Each row was made from one path, in order. Every step used is in the known rows, and no mark comes twice. Write each row's path.
(in the rows, 128 means zero)
Known rows:
vufem/tose: [115 154 147 115 151 136 124 124 192 129 107 126 116  98 119 118  92  91
 136 139 124 140 137 121 141 179 116 146  96]
bigiz/dizoz: [133 117 105 154 189 132 145 155  82 119 135 116 110 132 119 103  75 106
 160 143 111 124 124  98 130 142 138 136 118]
keme/veba: [145  97 101 129  85 139 129 126  90 124 126 103 132 100 155 115 111 180
 115 134 165 112 153 157 130  80 134 125 103]
keme/veba/neleg/kigoz/teboti: [121 102 120 118  59 123 131 128 125 103 142 102 136 107 107 137 108 186
 168 115 157 146 151 113 117 134 128  80  41]
dizoz/veba/neleg/bigiz: [112 124 152 116  99 164 125 155 123 117 149  87 147 111 123 117 132  31
 143 103 137 141 165  95 104  75 151 129 109]
teboti/veba/neleg: [109 187 140 116  23 128 137 149 114 125 143 100 140 129 125 135 115 112
 173 109 129 123 152 118 118 104 139 106 109]
fovuku/bigiz: [166 135 137  91 122 127 123 146  96 138 113 141 107  98 116 107 114 135
 123 121 132 151 165 138 130 104 129 139 179]
neleg/bigiz/dizoz: [133  94 107 151 190 160 145 159  76 111 143 108 108 117 121  94  82  34
 148 139 118 150 147  82 118 132 144 151 119]
veba/neleg/kuda: [102 152 147 102 127 121 129 144 107 112 152  89 155 108 135 126 128  51
 151 108 144  89 165 133 126 131 108 115 178]
fovuku/bigiz/dizoz/veba: [155 134 132 105 155 110 108 190  84 126 132 107 134 130 104 107 100 132
 143 107 111 126 139 114 135  98 167 138 144]
neleg/vufem: [153 145 122 121 135 167 136  91 114 125 127 125 133 147 132 129 105 161
 115 151 124 138  96 143 126 169 137 114 108]
kigoz/teboti/gakogen: [134 110 115 130 133  99 117  85  94 100 140 146 160 163 131 156 110 111
 145 124 131 113 102 130 142 161 119 117 132]
neleg/kigoz: [142 138 122 134 121 152 101 131 144 133 146 131 116  96  90 120 145 171
 108 119 120 150 116 168 123 139 105 103 120]
kigoz/teboti/veba: [138 137 122  95   7  93 125 146 102 103 133 124 134 154 119 164 129 122
 140 109 140 172 166  97 133 161 152 126  90]
gakogen/keme/veba/neleg/kigoz: [122 149 128 133  72 155 119 140 114 133 156  98 131  71 100 117 120 221
 132 119 144 119 125 185 110 100 107  68  98]
gakogen/fovuku/bigiz/dizoz/veba: [161 131 124 105 150 110 110 178  73 125 122 100 131 116 106  98 102 124
 145 112 106 124 146 114 131  87 158 135 130]
bigiz/dizoz/veba/neleg/vufem: [137 172 133 122 127 164 140 122 101 122 139  92 150 148 124 119  79 159
 160 137 117 114  98 125 120 137 157  98  84]
keme/veba/neleg: [111 140 124 132  62 145 145 132 103 126 136  82 142  99 149 111  94 162
 172 125 156  92 152 139 116  61 133  99  87]
kigoz/teboti/gakogen/keme: [109 119 145 120 120  82 139 116  63 114 146 135 162 139 122 172 110 193
 118 133 142 103  87 156 126 175 114  84 148]
kigoz/teboti/bafu: [149 163 117  69  47 125 152 146 108 106 125 120 141 157 127 170 118  85
 138 137 156 129 135 114 119 151 144 138  78]
fovuku/bigiz/dizoz/veba/neleg: [118 165 147 115 112 124 130 178 101 127 141  84 144 119 112 105  88 125
 190 106 117 100 144 109 119  75 155 108 115]
veba/neleg: [ 99 162 143 132  90 136 144 133 131 128 138  99 140 119 130 120 107 123
 180 121 131 102 135 116 115  95 129 100 106]
bigiz/dizoz/veba: [137 130 128 123 159 110 109 181  99 121 140 100 144 145 109 118 107 125
 146 110 109 116 120 109 134 108 167 132 118]
gakogen/fovuku/bigiz/teboti/veba: [162 160  94  77  41 112 101 150  88 119 112 140 119 120 128 141 123  91
 125 136 115 173 187 122 131 151 147 134 107]
gakogen/fovuku/bigiz/teboti: [157 120  85  88 144 124 106 129 104 123  95 146 115  96 138 115 103  95
 138 162 113 149 181 116 123 145 136 125  92]
bigiz/dizoz/veba/neleg: [105 164 143 128 112 124 133 170 111 123 146  81 151 130 116 113  92 123
 194 108 117  94 131 103 118  82 157 103  97]
neleg/vufem/tose: [132 167 142 109 155 164 131 100 180 127 108 124 120 110 123 119  76 114
 125 155 122 147 115 133 140 210 124 136  82]
teboti/kigoz: [139 185 159 162 166 136 115 115 100 129 141 131 121 114 120 152 154 179
 152 127 126 130 151 179 134 149 111 124  96]
kigoz/teboti/veba/neleg: [105 168 139 108   7 112 142 146 112 111 141  97 144 137 123 147 107 120
 189 108 139 134 162  95 118 121 146  99  77]

Write each row's path:
[119 109 115 152 173 164 153 161  79 111 148  94 114 114 121  93  72  32
 173 136 119 137 151  77 112 115 144 137 108] -> veba/neleg/bigiz/dizoz
[110 117 108 105 134 151 102 151 141 109 135 120 147 123 138 134 113  32
 150 143 124 147 168  81 111 139 165 123  66] -> dizoz/veba/neleg/bigiz/teboti
[129  99 120 123  75 121 141 139  61 128 133 100 139  89 149 131 107 236
  99 140 172 103 136 177 122  96 131  99 113] -> gakogen/keme/veba
[106 183 122 110  36 126 124 151 123 120 139 109 142 134 131 141 106 102
 179 125 123 128 160 106 118 128 149 103  83] -> bigiz/teboti/veba/neleg
[144 143 120  97   4 105 112 148 109 105 141 125 129 139 101 160 137 145
 130 105 136 184 160 116 130 166 140 114  86] -> neleg/kigoz/teboti/veba
[119 113 127 118  92 113 125 149 123 100 147 100 139 123  89 133 101 165
 182 108 136 147 143  96 119 147 142  86  45] -> bigiz/dizoz/veba/neleg/kigoz/teboti
[117 117 135 109  71 112 120 139 138 104 145 104 145 121  93 143 119 172
 171 103 142 148 142 104 118 141 137  82  48] -> dizoz/veba/neleg/kigoz/teboti
[129 179 131 125  46 152 107 146 135 130 157 112 126  99  87 123 136 162
 140 106 120 146 133 159 116 121 113  87 109] -> teboti/veba/neleg/kigoz
[126 150 126 137  80 152 113 128 103 130 161 105 139  80 103 122 118 212
 130 120 140 109 111 197 115 104 101  68 112] -> teboti/gakogen/keme/veba/neleg/kigoz
[175 186  88  54  82 144 127 150  94 123 105 137 127 124 136 146 112  56
 123 163 132 128 158 137 115 142 140 146  97] -> gakogen/fovuku/bigiz/teboti/bafu
[122 109 112 140 128 149 154 167  69 100 148  92 117 123 118 106  70  28
 181 128 126 155 166  59 113 130 154 135  87] -> kigoz/teboti/veba/neleg/bigiz/dizoz
[159 181 130 133 177 134  99 114  84 125 119 144 113  92 126 142 137 156
 159 151 116 145 187 171 131 162 116 122  71] -> gakogen/fovuku/bigiz/teboti/kigoz
[114 104 130 113  56 114 137 133 111 104 146 100 140 101 103 144 106 212
 161 118 161 141 144 124 113 142 126  69  47] -> gakogen/keme/veba/neleg/kigoz/teboti
[123  97  95 112 158 155 106 135 137 110 127 139 132 122 142 135 118  29
 126 156 125 163 167  87 116 167 154 137  79] -> neleg/bigiz/teboti
[155 135  96 113 173 117  90 101  91 117 130 170 146 143 138 142 101  91
 129 147 111 116 117 151 142 164 124 128 166] -> fovuku/bigiz/teboti/gakogen
[116 137 141 116  56 167 135 148 110 115 149  96 133 111 128 123 131  17
 141 110 139 160 178  96 105  95 142 133 115] -> teboti/veba/neleg/bigiz
[134  90 103 121 100 130 123 123  47 117 140 113 154  98 157 139 101 180
  95 148 168 104 132 177 123 114 131 103 117] -> neleg/bigiz/teboti/gakogen/keme/veba
[133 129 124 125 112 106 101 101 104 103 155 131 168 150 109 152 116 138
 153 107 125 112  97 146 135 146 119  95 122] -> dizoz/veba/neleg/kigoz/teboti/gakogen
[138  94 111 124  75 115 127 118  50 115 145 111 152  97 138 144 104 243
 102 134 171 102 119 191 126 116 117  85 111] -> neleg/kigoz/teboti/gakogen/keme/veba
[183 132 113  97 124 121 120 104  59 131 100 138 114  82 125  97 115 106
 124 132 118 129 161 160 129  88  99 131 171] -> teboti/gakogen/fovuku/bigiz
[135 132  92 131 175 119  92  92 106 112 137 164 158 157 144 152 108  88
 131 150 109 105  99 145 141 175 126 123 142] -> bigiz/teboti/gakogen
[113 123 140 110  47 157 138 146 109 105 148  95 136 115 126 131 125  21
 152 108 147 168 185  78 105 105 146 129  93] -> kigoz/teboti/veba/neleg/bigiz
[101 131 132 126  53 119 151 126  74 115 145  84 160 106 144 135  84 195
 171 127 164  81 133 147 115  89 129  75  90] -> kigoz/teboti/gakogen/keme/veba/neleg
[101 136 135 120 137 112 127 124  71 118 151 134 163 126 132 163 106 140
 120 146 131 101  97 155 116 169 121  84 145] -> veba/neleg/bigiz/teboti/gakogen/keme
[128 180 148 143 171 150  94 134 109 116 147 123 138 113 125 157 146 114
 167 134 123 144 178 146 122 155 141 121  51] -> dizoz/veba/neleg/bigiz/teboti/kigoz
